Each row was made from one small tree. The marks that hang from a mark follow it in brackets, in the order of their numbers. Every link used is in the known rows. Write each row's tree.
Known rows:
Q60(Q974): [  1 -11  13  13  12 -22 -31   0   6  -8 -33  12   9  -6  -5  -2   2   5
   3  13 -12  -3  -5 -25 -17  11  -7  -2 -19  -2   5   4   3  -5 -22  15
   9   4 -15]
Q891(Q390(Q158 Q385) Q747): [-26 -27 -14  11  -4   1  21 -25  -4  21  23  -8 -21  -2   1   9   9  -3
   4 -30  -5  -6 -23  33 -23   9  18  10 -11  -3   5 -13   3  28  10 -17
 -10  29  17]
Q747(Q891(Q390(Q158))): [-19 -12  -7   0  -1  -5  -4 -30  -3  -3  10  18 -28 -11  19  18  12  23
  -5  -4 -10   7  -4  21 -15  23   2  -4 -19   2 -13   2   4   9  -2 -20
   0   9  -3]
Q385(Q891 Q949 Q974): [-15 -10  40   2 -32 -17  -2  26  20 -15  -4 -20   0  25  28 -34 -12  24
 -58  28  14   0   5 -24  10  34 -11   3   0  19  19  47 -23   1 -21  15
  -5  -4 -30]
Q949(Q974(Q385(Q60) Q891(Q390))): [  2  22 -13 -18  20  10  12 -23 -10  -4  23  -3 -18  13 -18  21  26  24
  45  -8  23  26  -9   4   9   7 -21  -6  24 -17  11 -28  -9 -12 -26 -10
 -21 -11 -13]
Q787(Q390): [-13 -21  -2  -2  -7  -3 -17  20  -5 -24 -29  34  -2  -4   4   3  -7 -31
 -21  -3 -14 -20  -4  -5   3   9  -2  -1  -3  10  21  12  16  19 -37  -2
   6  -2  -6]
Q390(Q949(Q60 Q974(Q891(Q747)))): [ 25  14  -4  -7  20  15  10  24 -10   6 -31  11  -7   1 -14  17   0 -15
  10 -14  -1   6  27   8   0 -27 -17  11  20 -17 -23   7  -4 -10  19  -8
 -13 -21  44]
Q390(Q158 Q949(Q974)): [ 19   9 -20   0  14  20  13 -16  13  -9  -9  20   5  -5  10   7   0   3
  15 -19  -2 -15  25   2   7 -23  11  -7   1  10 -13  27   5  12   9 -23
   7  -1  26]
Q747(Q891(Q390)): [-17  -6   4   7  -4 -23 -18 -17   0  -6  -3   9 -30 -10  14   5  -6  10
  -2  11 -13   9  -3   6 -14  24  -7  -6 -16  -8 -16  -2   5  -1  -7  -8
  -2   5 -14]
Q158(Q390(Q891)): [  6  -9  -4  -7  -8  -5  13   7   5  -7  -8   7   4  -4  10 -10   0 -15
  -2  21 -17   6 -13 -37   1 -28   1   8   0  12  -4 -10   8 -21 -10  16
   2  -9  -9]
Q891(Q390(Q158 Q949)): [ -7  -4 -11   4  20  -4   2 -20   2   4   1  24  12 -12  21   5   5   2
  23 -14  -3  -5  16   6 -25   2  10   0 -20   9 -15  13 -13   5 -10  -6
   1   5  20]
Q891(Q390(Q158 Q385 Q949(Q974))): [  8  10 -38   5   7  13  16 -51  11   5  13   9  -7  -1   1   5   4  13
  46 -40   9 -13   5  10 -17  -8   9  -5  -2   7 -13   1 -12  11   7 -19
  -6  17  24]
Q385(Q60 Q891 Q949): [-12  10  32  -1   9 -16 -21  24  10 -17  13  -6 -11  14  28   2  -4  34
 -38  28  16 -11  -8 -22  28  19 -14  14   5   4  31  32 -15  14 -26  18
  11 -23 -27]
Q390(Q949(Q60 Q891 Q974(Q385))): [ 53  45 -31   2   1  19 -18  24  -4  -5 -23  -2  -2  13 -33  14 -21 -16
  20 -11  12  -8  37   8  18 -25 -23 -20   3 -20 -13  -5   2 -26  15 -14
   5 -18  35]
Q747(Q891(Q390(Q385))): [-14  -3  -9  12 -14 -16 -15 -32   6  -5   4  -5 -35  -7   5  -1  -7  23
   8   0  -7  -5 -16  19 -17  23  -2 -16 -11  -6 -12 -21   6   5   5 -11
  -5  13 -16]
Q949(Q60(Q891(Q390 Q747) Q974)): [ -8  -3  19   6  19 -26 -27  12 -28  24 -34  16  23  -4 -27  19   3 -26
  -8  -6  -9  37  -1   6 -28  18 -12  16  -7 -28 -14  -7 -15  -8  11  25
  11   3  12]
Q385(Q60 Q949 Q974(Q891(Q390))): [-20 -19  40 -34  -4 -19  18   4 -13  -1  27 -17  11  10  20 -29  33  38
  12  38   6  31  -1  -2  -5  52 -14  12  12   3  16   2 -39 -17 -44  28
 -27 -13 -36]
Q891(Q747): [-19 -23  18  11   1 -12  -3  31   5   6 -14  -5 -14  -5   5   2 -16 -25
 -29   7 -17  -2  -1   8  -4  -2   9   8  -9 -15   2   3  24  16   2 -11
   2   2   0]
Q974(Q891): [-10  -3  14  -9  10   9   1  26 -17 -11 -14  17   0  -3   6   7   3   0
   2  20   0   5   8 -11  -7   0  -7  -6   1   5  19  -1   3 -12  -9  -7
 -17  -5 -12]
Q385(Q60(Q949) Q891 Q974): [ -9   3  44   7  -8  -6   7  25 -12  -9  21 -10  48  15  18 -11  11   9
 -13  27  39  17 -15  -8  39  32  -3  -6  16   3  20   1  -3  -2 -29  12
  31 -23 -48]
Q949(Q891 Q974): [ 24  13 -16   7 -12   8   0  27 -23  -8  -7   6 -21  10 -14   9 -27 -31
  17   3  11  -4  32 -29  13 -19 -18  -8 -12 -12  13  15  27 -11 -13 -14
 -11  -4 -15]
Q385(Q891(Q390 Q747)): [-28 -10  20  22   2 -21  -5   9  -1  10   5  -3 -20  13  17  14 -16 -10
 -23 -13  16   6  -7 -17  -6  11 -13  24 -13  -2   1  18   0  18 -16   4
  -5   0   5]
Q158(Q390(Q385 Q949)): [ 11  16 -20   5 -11  -7  -7 -21  26  -2 -15  -5   1  -5  -5 -36 -10  -3
  16  11  -7 -20 -12 -19   5 -28   4 -15   8   9  -6 -13   6  -8  -2  21
  18  -6  10]
Q158(Q390): [ -7   2  -5  -1 -11 -14  -6   7  -1  -4 -24  17  -8   1  -2 -18 -10 -21
  -6  29 -12   5 -13 -36   5 -16  -8  -3  -2   0  15   1  10 -13 -31  18
  16  -8 -18]
Q158(Q390(Q891 Q949(Q60 Q974))): [ 46  20 -25 -15   7   0  15   4   5  -4 -25  13   4   2  -7   0  -1 -18
  22  -2 -11   5   8 -28  10 -52 -13  12  19   1 -34  -4  -9 -32   9  12
   5 -26  32]
Q60(Q891): [-17   8  21   6   6  -6 -16  27  -7  -6 -18  26  28 -12   3  -5 -18 -25
 -33  23 -11  17  11  -5  -1   4  10 -23   2  -6   5   4  15  -1  16  -3
  15   0 -28]
Q390(Q158 Q385 Q891 Q949(Q60)): [ 35   0 -29  -3  15  34  21  -2  15  -6  13   2  25 -10   4  21   9  20
  13 -28 -10 -28   1  45 -14 -30  20  -4   1  12 -26 -18 -16  -5  58 -26
   1  -2  52]
Q949(Q60 Q891(Q747) Q974(Q385)): [ 38  21 -24   4 -12  18  -1  39 -23  10 -10 -19 -35  24 -50  25 -20 -35
  -6 -20  11   7  18  23  23 -18 -25  -1   3 -40   3 -11  18 -15  16 -24
  -5  -9  27]
Q390(Q158 Q385(Q974) Q891): [  7 -36  -4  -8 -25  25  50 -13  19 -13  39 -19  27   2  18  -9  20  25
   0 -10  -5 -11 -16  34 -16   5  31 -12  -3  21  -6 -23  -3  -5  31 -27
  -9  15   2]
Q390(Q891): [  7 -14   7   0   6  -1   5  26   9 -14   0   8  10  -9  20   8  -6  -6
 -10  11 -17  -6   1  -8 -10 -13  10   4  -6   4  -8  -7  10  -8  11 -14
  -8  -3  -7]
Q158(Q390(Q891(Q747) Q949(Q974))): [ 21  -5  -7  -9   0   3  28 -15  24   7  -9 -12   2  -8   5  -9  -3 -18
  13  -4 -17   2   4 -27  14 -49   9  20  18  11 -44   4  13  -3  12  12
   3 -18  36]
Q891(Q390(Q949(Q60))): [  8  15  -8   4  20 -21 -23  18 -13   7 -25  24   6  -2   0   6 -11 -18
  23  -5  -8   3  15   1 -26   3 -16   5  -9 -17 -17  -3 -22 -15 -10   7
   5  -9  20]
Q747(Q891(Q390(Q949))): [ -5   4   4  10   6 -21 -20 -25  11  -5 -12  11 -13 -17  20  -1  -8  21
  11   4 -13   0  15  11 -13  16  -3 -11 -11   2 -40   1  -1  -2   3  -4
   3  -4   9]
Q158(Q390(Q891(Q747))): [  0 -23   6  -7  -7  -9  23   6  11   7  -3  -8  -4  -7  10  -7   1 -24
 -14  14 -22   7 -19 -22   6 -32  10  21   3   6 -14  -9  15  -6   3  15
   2 -10  10]
Q158(Q390(Q385 Q891(Q747))): [  3 -19  -8   0 -20   1  24  -8  22   9  11 -25  -6  -3  -2 -14   2 -11
  -4   1 -18  -8 -32  -9   1 -33  16  12   8   7  -7 -28  17  -4  16   9
  -1   1   9]
Q60(Q891 Q949): [-16  25  20   5   5   3 -20  32 -25   7 -25  26  55 -22  -9 -14  -8 -40
 -29  22   0  24  12  -6  20   2  23 -23  16  -2  12   5  18   2  19   0
  28  11 -52]

Write each row's tree:
[-11  -3  -5 -15  26  13  16 -18 -13   3   5  23  13 -10  16  14  24  20
  32  -7   5   7  20   4 -27   4  -3   2  -5  21  -7   6 -21  -6  -6  -5
 -21  -1  22]	Q974(Q891(Q390(Q158 Q949)))
[-13   0  -2  16 -22  -3   3 -11  17   2  -1 -17 -22  15  -3 -12 -14  -4
 -22   1  14 -12 -36 -20  14 -17  -6   5   8   6  16  -3  10   9  -6  19
  12  -5   1]	Q158(Q390(Q385(Q891(Q747))))
[  0  22  -9 -10   7  10   7   2 -42  12 -15  22   9  -2 -19   1  15 -20
  30  -6  20  26  14 -27  11   0  -6   5  19   0  15   5  -2  -7 -15  -5
 -16  15 -39]	Q60(Q949(Q974(Q891(Q390))))
[  1   8  28   1  -1   3  12  -7  22  -9  22 -18  62  -8   9 -33   2  20
  18  18   3   1  -3  33   9  20  19 -35  22  -3 -22 -26  -4  -2  19  10
  27 -19  -8]	Q390(Q385(Q60(Q891) Q974) Q949)
[-17  -4   7  26 -13   2  -1   9  19  -2  10 -22 -21  13   6   4 -21   5
 -29 -12  16 -22 -20   6   7  -4   3   0  -3   0  15   0  16  25  17  -8
   3   3   2]	Q390(Q385(Q891(Q747)))
[ 11   9 -25  -3  -3  17 -13 -13  23 -23 -29  20  -4  -1 -10   0  -3 -14
  -1 -26  -5 -26  11   5  19 -10   1 -12  18  13 -11   6  13  18 -19 -10
   7  -6  22]	Q787(Q390(Q949(Q974(Q385))))
[  7  22 -17   7   1  -7 -16 -47  24  -4  -6  -5 -31  -6  -1   2  -4  28
  18 -13  -4   5  11  19   3  10  -5 -22   6  -4 -42 -11   4  -1   9 -16
  -2  -1  15]	Q747(Q891(Q390(Q949(Q974(Q385)))))
[  0  21  16  -2   7  -6  -9  10  10 -17  12  -7 -27  21  17   3  -5  33
 -23  10  23  -4  -1 -35  38  10 -19  15  17   0  25  39 -12  15 -27  10
   3 -20 -27]	Q385(Q60 Q891 Q949(Q974))
[  9 -20  17   6  17   1   8  20  32   4  -2 -13  23 -21  26   4  -7  -6
  -8  -5 -25 -15  17   7  -8 -25  24  15  -1  11 -45   2  14   6  35  -7
  -3 -13  38]	Q390(Q891(Q747) Q949)
[-27   1   7   0  -2  -9  -8  -9  -1  -3  11   7 -24  16  27   5   0  27
 -36  -4  16  -3   4 -21  -2  20 -10  20 -13  24  25  52 -32  20 -19   8
 -10  13 -10]	Q385(Q891(Q390(Q158)) Q949)
[-23 -18  -3  15  -8 -16   2  -7  -1  21   8 -16 -22  -1  -4  -4 -10 -15
   9 -18  -7  -4 -20  16 -24   8   7  11  -6 -16   1 -18   9  17   5  -2
 -10  22   2]	Q891(Q390(Q385) Q747)
[-16 -10 -19   7 -10   2   0 -47   3  -3  19   5 -34  -8  11  12   8  33
   8 -12  -6  -7 -17  37 -15  19   7 -14 -14   3  -7 -12   0  13  14 -22
  -4  20   1]	Q747(Q891(Q390(Q158 Q385)))
[ -6  14 -14  -3   8   7  -3   8 -32   9  -3  30  17   2 -17  19   3 -21
  -4 -13  -1  16  -7  33 -20   8   1 -10   1 -21   9 -16 -19  -6  25  -8
  10  14   4]	Q949(Q60(Q891(Q390(Q158 Q385))))
[ -2 -19  -4 -10 -27  -4  14 -12  28  12  11 -35 -22  -2   0 -34   2   5
 -27  11 -22 -12 -24 -15   5 -25  16  21  12  15   0  -6   1   3  17  21
  -9   9   1]	Q158(Q390(Q385(Q949) Q891(Q747)))
[ -7 -15   6  10  -7 -15  -3  22 -31  19   7  -6 -18   0  -5   9 -20 -38
  10   0   0   5  19  -7 -13   6 -10  13 -31 -13   3   4  16  -1 -15   1
 -14   4   4]	Q949(Q891(Q390 Q747))
[  0  10 -11   4  -5  13  -1  13 -54  15   8  19  20  -8 -10   4   3 -33
  16   2  16   9  21  -9   6   2   5  -2 -20   5  22  11   6  -3 -16  -5
   4  20 -28]	Q60(Q949(Q891(Q390(Q158))))
[ 22  24 -33   3 -13   3   4 -34  21  -2 -18  -4 -12   4 -14 -29 -12  -7
  33  -5   0 -14  -6 -26  14 -35   0 -11  19   2  -9  -8   7  -6  -3  12
  13  -6  10]	Q158(Q390(Q385 Q949(Q974)))
[-27 -25  -5 -10   6  18  34 -22 -16  17  26  -4 -16  -3   0  15  26  15
  15 -22   6   5 -13  27 -27   4   7  14  -1   5  13 -14  -8  13   9 -10
 -33  17  17]	Q974(Q891(Q390(Q158 Q385) Q747))
[ -5   9  16  10   3 -15 -37 -19  25 -14  15 -28  -6  12   6 -11   8  64
 -11  10  18 -22 -28 -19  14  25 -11   7   4   9  28  10 -20  14 -19  30
   8  -6 -23]	Q390(Q385(Q60(Q974) Q891 Q949))
[ 18   8 -44   3 -17  20  21 -27 -29   5  23   2 -24  14 -17  13  -6 -10
  46 -31  21  -7  17  -5  -4  -6  -9  -4 -17  -3  17   4   3  -1  -6 -23
 -19  21   1]	Q949(Q891(Q390(Q158 Q385)) Q974)
[ -3   5   8  28  -1   2  -8  -3  38  -2   2 -25  -2   2  13  -6 -24  18
 -15 -20  14 -34  -4   7   6 -13   9  -4   1  12 -14   7  10  24  26  -2
   9  -5  31]	Q390(Q385(Q891(Q747)) Q949)
[  9  -1 -23  10 -20   2  15  -6 -22  19  18 -20 -37  11 -24   6 -20 -29
  36 -29  14  -2  10  -7  -4 -11 -11  12 -13 -19   3  -4  20   3   2 -10
 -23  17   5]	Q949(Q891(Q390(Q385) Q747) Q974)
[  5  31  -1  -5  14  10  -5  -4  10 -10  10   1   6   4 -19   9   1   1
   1   3  10  22  -5  12  32   1   4 -26  31 -24   6 -23  16   0   5 -12
  20 -12 -21]	Q949(Q974(Q385(Q60(Q891))))
[-12  -8 -15  -4 -14  15   1 -10  17  -6  12  -4 -21   1   3 -19   1  28
 -27  -1  -9 -29  -9  19   0   2  19  -7  -3  13  32  16  -8  22  13 -13
  -6  27 -13]	Q390(Q158 Q385(Q949))
[  6   0 -22  10   7  22   4 -23  26  -8   7   5  11 -10  11  -7   1  21
  13 -16  -1 -36   3  27  -9 -14  25 -23  -5  14  -3   0   2  17  28 -21
  12   7  24]	Q390(Q158 Q385 Q949)
[-15  -9  49  -9  -1 -12  12  21  -9 -11  17  -1  54  -2  13 -18   9  -6
  -8  40   0  33  -6  14  11  34   8 -25  15 -16   0 -14   2  -8 -12  10
  26 -26 -40]	Q385(Q60(Q891) Q974)
[  1  -5 -12   2  -1   3   4   6 -34   4  21  16  -5   0   3  19  -6 -21
  20  -1   8   0  21  -8 -15   4  -9   0 -37   4  16  11   2  -9 -21 -10
  -9   7  -2]	Q949(Q891(Q390(Q158)))
[ 11  17  -2  -6  25  17  -3  19  -9  -2 -24  38  42 -14   1  18   1 -13
 -20  -4  -7   5  24  29  -5 -12   9 -15   2  -4 -15  12 -11  -3  35 -11
  27  -9  32]	Q390(Q158 Q949(Q60(Q891)))
[ 22 -11   2   0  14   7  22   3  30   3  -2 -14   7 -12  16   6  -7  -7
   6 -22 -20  -8  23  -1   2 -38  19  18  11   7 -52   8  17   5  38 -15
  -9 -11  37]	Q390(Q891(Q747) Q949(Q974))
[ 24   6   5  -4  -6 -19 -46  39 -24   1 -31   0  -8   9 -26  -5 -10  -2
 -13  25  -5  -6  24 -22  -7  11 -31  12 -25 -10  20  29 -20 -23 -16  27
  -6   1  -6]	Q385(Q949(Q60(Q974) Q891))
[  1  12  22  -9   8 -20 -49  26 -11   2 -46  18  14  -1 -19  -9  -3   1
 -42  26 -17  14  12 -13  -9  18 -12   4   1 -10   9  26 -26 -12   6  30
   9   6 -18]	Q385(Q949(Q60(Q891 Q974)))
[ -2  18   8  -4  13  12   6  -2   9   4  13 -13  -2   3 -19   9   0  -4
 -10  -3   5  24 -11  23  33  -1   8 -16  29 -29  -3 -22  25  12  15 -15
  15 -12  -9]	Q949(Q974(Q385(Q60(Q891(Q747)))))
[ -6  -2  -4 -11 -10  -3  -8   8 -24   6  13   2 -22   3   7  -5  -6   0
  -8  10  -1  -5  28 -15  -8  15  -8   9 -29   8  25  38 -14   0 -20   4
 -18  17 -12]	Q385(Q949(Q891(Q390(Q158))))
[  1 -41   1  -8 -36  11  23   2  13 -25   7  -4  20   3   9 -15  11  -7
 -12 -14 -12 -23 -19  18  -5  13  15  -1  11  27  -2 -17   4   3  -8  -7
 -10   9  -3]	Q787(Q390(Q385(Q974) Q891))
[ -7 -32  -3  -8 -11  22  30 -10  28   6  34 -29 -16  -8  15  -6  14  30
 -37 -17 -21 -25 -11  35  -6 -14  36  17   2  22   2   8  -1  27  52 -18
 -21  25  17]	Q390(Q158 Q385(Q949) Q891(Q747))
[ 18   9  10  14  -2  -6 -40  16 -34   6 -25   9  36 -11 -26  -8   1 -19
  14  19  12   1  19 -36   9   6  -6  -3 -22   5  17  10  13 -16 -20  21
  16  12 -35]	Q60(Q949(Q891) Q974)
[  9  31  -6   5   9  11  -5  -4  21 -18  16 -10 -21  25  -3  21  -4  25
   2  -8  32   4 -14  -3  39  -1 -16 -12  20 -13  15  -9   9   4 -13 -16
  13 -21 -10]	Q949(Q974(Q385(Q60 Q891)))
[ -3  -5  27   9   1 -20 -37  28   6   6 -33 -15 -23  19  -7   4  -6  18
 -61   5   3  -1  -3 -18   3  15 -27  34  -8  -3  12  44 -24  10  -1  31
   2  -7  13]	Q385(Q891(Q747) Q949(Q60(Q974)))
[ -7  -8  37 -21   2   7  25  24 -27  -4  16  -2  53  -2   4 -18  35   9
  16  39  18  30  -6   9  22  30   1 -11  24   0  17 -19  -5 -18 -27  10
   5 -19 -50]	Q385(Q60(Q949) Q974(Q891))
[ -3 -40   7  -6   8  21  36   8   9   3  18  -3   4 -14  23  29  13  -1
 -26 -15 -19  -4  -2  24  -9 -18  30  19 -12  13 -10   3  16  15  32 -28
  -8   7  25]	Q390(Q158 Q891(Q747))
[-15   6  -6 -22  31  19  15 -28 -14  -2  43   2   1   3  -2  30  43  40
  33  -1  20  21 -18  33   1  22  -5  -9   5  -1  21 -36 -19  -6 -22 -12
 -13 -10   1]	Q974(Q385(Q60) Q891(Q390(Q158)))
[ 30  -4   7   1  29  -1 -10 -31  36 -12  22 -27  47 -19  12   1  21  50
  50  -4  -6 -26 -14   5  -7 -10  16  -2   1  13 -31 -35  -7  -6  21  14
   8 -20  19]	Q390(Q385(Q60(Q974)) Q891 Q949)
[ -4  37  -4   0  16  -3 -10 -22  10   7 -12  10  25  -5 -10  -5  -7  -9
  15 -12   4  27  20   0  -1  -2   5 -27  17  -6 -27  -4  -3  -4  17  -2
   7   3   1]	Q60(Q891(Q390(Q949(Q974(Q385)))))
[ -2  -9   0 -12 -36   4  26 -16   1  -5   1 -16   1  14 -10 -41  12   6
  17  25   5  10 -25 -13  -1   2  -6 -12  16  11  16 -22  -6 -27 -18  20
  -6  -4 -19]	Q158(Q390(Q385(Q974(Q891))))
[-14 -39   0 -11 -24   9   6   2  24  -7   5 -14 -15  -7   6 -11   7  -1
 -42 -20 -26 -36 -15  16   0   1  20  26  10  27   4  10   5  32   8  -1
 -20  17  11]	Q787(Q390(Q385(Q949) Q891(Q747)))
[ -1  17  -7   1 -13  -4 -26   5  -1   3   5 -20 -28  11 -15 -19 -13   7
 -13  16   3  -3  16  -4   3  18 -10 -11 -16  -5  19   4  -9 -10 -16   4
 -16  17 -19]	Q974(Q385(Q949(Q891(Q390))))
[  7   0  -2  -6  23 -16 -24   7 -36   3 -34  26   3   4 -24  23  22   2
  27   3   2  22  -1 -11 -32  18 -37  17 -13 -12   6  -9 -33 -32 -23  20
 -18  -3   5]	Q949(Q60(Q974(Q891(Q390))))
[  1   7 -11  -4  -6  -9   0 -14   6  -6  13  -7  -4   3  -6 -17   4   3
  19  24   0  -8 -40 -10  17  -9  -2  -9  11  -8  24 -33   9  -3 -23  20
  22 -17 -20]	Q158(Q390(Q385(Q60)))
[ 10  -5  -3   5   0 -12  -8  49 -52  22  -4   3 -18   9 -24  27 -21 -50
   4  -5   1  12  17   9 -17   2 -28  18 -27 -33   4  -2   0 -16  -6   3
  -9  -3  22]	Q949(Q60 Q891(Q390 Q747))
[-29   1  30   9  16 -18 -26 -14 -29  38 -27   9  56 -23 -22  -7  15 -29
  -6  -1  -1  44   1 -11  -5  20  17  10   2  -4 -14   1   1  11   9  31
  21  23 -29]	Q60(Q891(Q390 Q747) Q949 Q974)
